Each row was made from one path, in order. Every step used is in the known rows, and no mark comes twice. Write each row's path.
Known rows:
riza > femed > fasi > dokola: [  1  -6   8  -4 -18 -21 -10   0  -4  -4  -9  -2   8 -26 -17  23  -4 -30
  18   9   4  -8  16  -2]
dokola > fasi: [ -5  10  10  -3 -13  -2 -23   7  -7  -4   2  10 -12 -11   8 -13   4   8
  14 -12  10  -9  -5  -8]
vusoki > reda > fasi > femed > riza > tata: [ -5   5  19  32   1   8 -16   0 -22  10  -4   7  -1 -10   0  11   4   4
  30   4  -9  -5   4 -13]
vusoki > riza: [  3  -3  -8   5   9  -9   5   5  12  23  11   8  -2   4 -14   5  11  13
   5   7   7  12   0   5]
dokola > fasi > reda: [-16  11  24   5  -8  -6 -17  -9 -25   1   9  -6 -15  -3   9 -18 -10   3
  19  -2  27   1  -5  -8]
reda > fasi > tata > riza > vusoki: [  3 -14   1  19   8   4  -8   6 -15 -26  22  -2  -8 -14  -2 -20  -1  -7
  11  -4  22 -43  13   2]
tata > riza > vusoki: [  9  -5   4  19   5  -4  -6   3  -9 -17  27  -4 -10   0 -10 -12  -1  -4
   3  -5  14 -34   6   7]
vusoki > reda: [  1  -1   9  -7  -2  -4  -3 -11   3  26  -2 -13  -9  -5 -11   0  -1  14
  -7   8  13   0  -2  13]
riza > vusoki > reda > fasi > tata: [ -9 -21   6  -1   6   4  -4  -2  -7  -4  -9   0  -7 -23   1 -14  -2   7
   7   7  17 -35  17   1]
riza > femed: [ -3   0   3  14  10 -14 -21  -5   4   0 -13   2  10 -12  -1  20   6 -21
   6   0  -5   4   9   9]
fasi > femed > riza > vusoki > reda: [  7   1  18  18   5 -15   0 -12  -3   7   8  -2  -9  -4 -18   1   0   7
   5  14   3 -18  13  12]
femed > fasi > tata > riza: [-26  -5  -1  13  -1  11  -6  -9 -10 -20  23  -9  -8 -17   9   3  -4 -22
   8   6  26  10   3  12]
riza > vusoki: [  4  -9   1   4   8 -15   8   2   1 -12   6   7  -4   1  -8  -8  -4   0
  -3  -3  -4 -43  14  -3]
reda > fasi > dokola: [ 32  -8   9  -8 -23   4 -11  17 -22  -3  -7  -4   3 -24 -12 -12   1   1
  26   0  17 -24   5 -15]
vusoki > reda > fasi > tata > riza: [ -2  -7   5  16   1  23 -22  -1 -20  -6  16 -18 -11 -22   3 -13   3   1
  15   2  39  -1  -2  12]
fasi > dokola: [ 25  -6   6 -14 -24  -5   1   9 -16   1  -1  -5  14 -21 -13  -3  -3  -7
  15   8  13  -5   3   0]
vusoki > reda > fasi: [ 11  -2  12   3   0   9 -18   2  -3  14 -13 -11 -19  -7 -10 -11   5  21
   6  -6  13 -24  -1  -7]
dokola > fasi > femed > riza: [  2  19  17  29  -6  -1 -20  -2 -16 -18  11  15  -5 -11   5   1   4  -7
  33   4  -5  20   8  -4]
reda > fasi: [ 10  -3   3   6   2  11 -18  11  -7  -7  -9  -1 -12  -4  -2 -12   7  10
  12 -12   3 -23   0 -17]
tata > riza > vusoki > reda > fasi: [ 16  -6  13  15   3   6 -23   4 -10   4   7 -14 -25  -8 -18 -19   6  19
   8  -8  23 -45   3  -2]
vusoki > riza > femed: [  0   0  -5  18  19 -22 -17   0  14  17  -3   8   9  -9 -12  24  14 -10
  10   7  -1  15   9  12]
dokola > fasi > femed > riza > vusoki > reda: [  5   4  23  16   0 -16 -13  -9  -7   6   9   3 -17 -10 -13  -7   0  10
  12   7   8 -23  12   8]
femed > riza > tata > fasi > dokola: [  8 -10  12   6 -29   3   5  11 -28   6  -1  -3   7 -13 -18  20   3   2
  32   1  12 -20  11 -13]
fasi > femed: [  3   8  11   5  -4  -7 -22 -10  -2  -5  -6  -1  11 -11   6  -2  -5 -25
   6  -1 -12  10   6  -2]
fasi > tata > riza > vusoki: [ -4 -13   0  15   7  -2   0  -1 -11 -22  27  -1  -4 -12  -1 -14  -3 -11
   5   3  19 -31  12  10]
riza > vusoki > reda > fasi: [ 14  -9  11   4   5   0 -15   4  -3   7  -7  -7 -22  -6 -17 -18   4  21
   5  -6  11 -51   7  -9]

Which path is each row?
[-35   3  16  16   7 -20  -9 -22  -8  -1   0 -12 -10   1  -3  17 -13 -26
  10   6  11   3   9  -3] : riza > femed > fasi > reda
[-30   0   3  10   7 -19 -13 -11  15  -9 -12   3  -6  -6  -6  30   0 -28
   4  -2 -11  -5  14   0] : riza > femed > fasi
[-13   2   8  24   3  -3 -41  -5 -14 -14   8  -1   5 -31  10   8   8 -25
  22  -2  25  11   6  18] : dokola > fasi > tata > riza > femed
[ 10 -15   7  -6 -27  -4   0  13 -16  25  -2  -2  10 -13 -24  15   5   4
  26  -1  15 -22   8 -12] : vusoki > riza > tata > fasi > dokola
[-27  -2  -2  12  13 -24 -10  -8  22   6  -4   9  -7  -3 -15  34   7 -21
   6   3  -6   4  14   2] : vusoki > riza > femed > fasi
[  6  -3  11  16   6 -11  12  -6  -1  10  12  -3 -16   1 -22   2   2  18
   3  14   9 -24  10  13] : femed > riza > vusoki > reda
[ 12  11  17  31   3   4 -17  -4 -14  -5   3   0  -8  -8  -6   3   7   2
  27   9  -2  10   9  -3] : vusoki > reda > fasi > femed > riza
[ -5   6  15  34   2   9 -13   5 -21  -4  -2  13   2  -8   4   9   4  -5
  33  -1 -15  -7   6 -18] : reda > fasi > femed > riza > tata
[ -5  -3   5  29  12   3 -37  -2 -13 -15   2  -7   4 -28   7   9   9 -25
  21  -1  21   6   8  14] : reda > fasi > tata > riza > femed
[-10  -2   3  27  10  -4 -28  -8 -10 -13   7  -6  11 -26   6  16   7 -31
  14   5  20  18  10  21] : fasi > tata > riza > femed
[-28  -6  15  15  -2  -3   0 -10 -22  25   7 -12  -9  14  -9  11  -3   9
  16  -3  19 -10   1 -12] : vusoki > riza > tata > fasi > reda
[-12   3   4  27   3   9   9   7 -18   3   6  15   3   1   3  17   3   7
  24   4  -8   0   0  -7] : femed > riza > tata
[  5  12  11  30   2  -2  -5  -6 -11 -15  11   8   4  -3   1  11   3 -12
  23  12  -9  26  11   1] : fasi > femed > riza
[ 12  12  13  34   3   7 -16   2 -17 -20   4   7  -4  -7  -1   3   7  -6
  32   5  -9  11  10 -11] : reda > fasi > femed > riza
[ -1 -10  10   7   4  -5  -3 -10  -6   8  17 -15 -11 -14 -13 -11  -3   6
  -3   9  29 -24   8  22] : fasi > tata > riza > vusoki > reda
[  5  -3  11   4 -20 -14 -19  -1 -12  -9   5 -10   5 -28 -18  21  -2 -34
  22   7  17  -3  10   3] : tata > riza > femed > fasi > dokola
[-41 -15  -6   5  14 -15   2 -10  14  -4  -6  13   5 -21   4  25  -2 -27
   9  14   5  10  22   8] : vusoki > riza > femed > fasi > tata
[ -3   9  10  31  -3   2  -8  -7 -14 -14   7   3  -3   2  -6  19   6  -9
  24   4 -10  14  15  -4] : tata > fasi > femed > riza
[  2  -3  18  19   1 -13  -2 -13  -4   9   5  -8 -14  -1 -23   8   1   9
   5   7   4 -28  17   7] : tata > fasi > femed > riza > vusoki > reda
[  3  -7   8 -13 -25  -9   4   2  -6  -4  -1  -3   3 -18 -15   9  -7 -17
  14   7   8 -11   9  -8] : femed > fasi > dokola
[-31   7  18  25   6 -13 -17 -24 -15  -6  13 -18 -13  -2  -2  15 -11 -29
  13   4  21   9   3   2] : tata > riza > femed > fasi > reda
[-11  -6  -2  11   8  -3   4   9   1  31   4  14   5   0  -7  12   7  12
  13   1  -3  -5  -3  -6] : vusoki > riza > tata
[-22 -10   5   6 -10   7  -4   4 -11  12 -10  -1  -4   6  -5  20   3   6
  10 -16  -2 -30   5 -17] : riza > tata > fasi
[  5  -9  11  -2   5 -15   2  -7   5  17   2  -7 -12  -3 -19  -5  -2  14
  -9   5  10 -36   8  12] : riza > vusoki > reda
[ -7 -18   6  13   9   6   4   0 -11 -10  -1   5 -10 -20   2  -9   2  11
  17  11  19 -26  19   2] : femed > riza > vusoki > reda > fasi > tata
[-10  -4  -1  15   0  16  -9  -4 -18 -14  24 -12   0 -18  12  -4   0 -13
   9   6  31  16  -2  17] : fasi > tata > riza
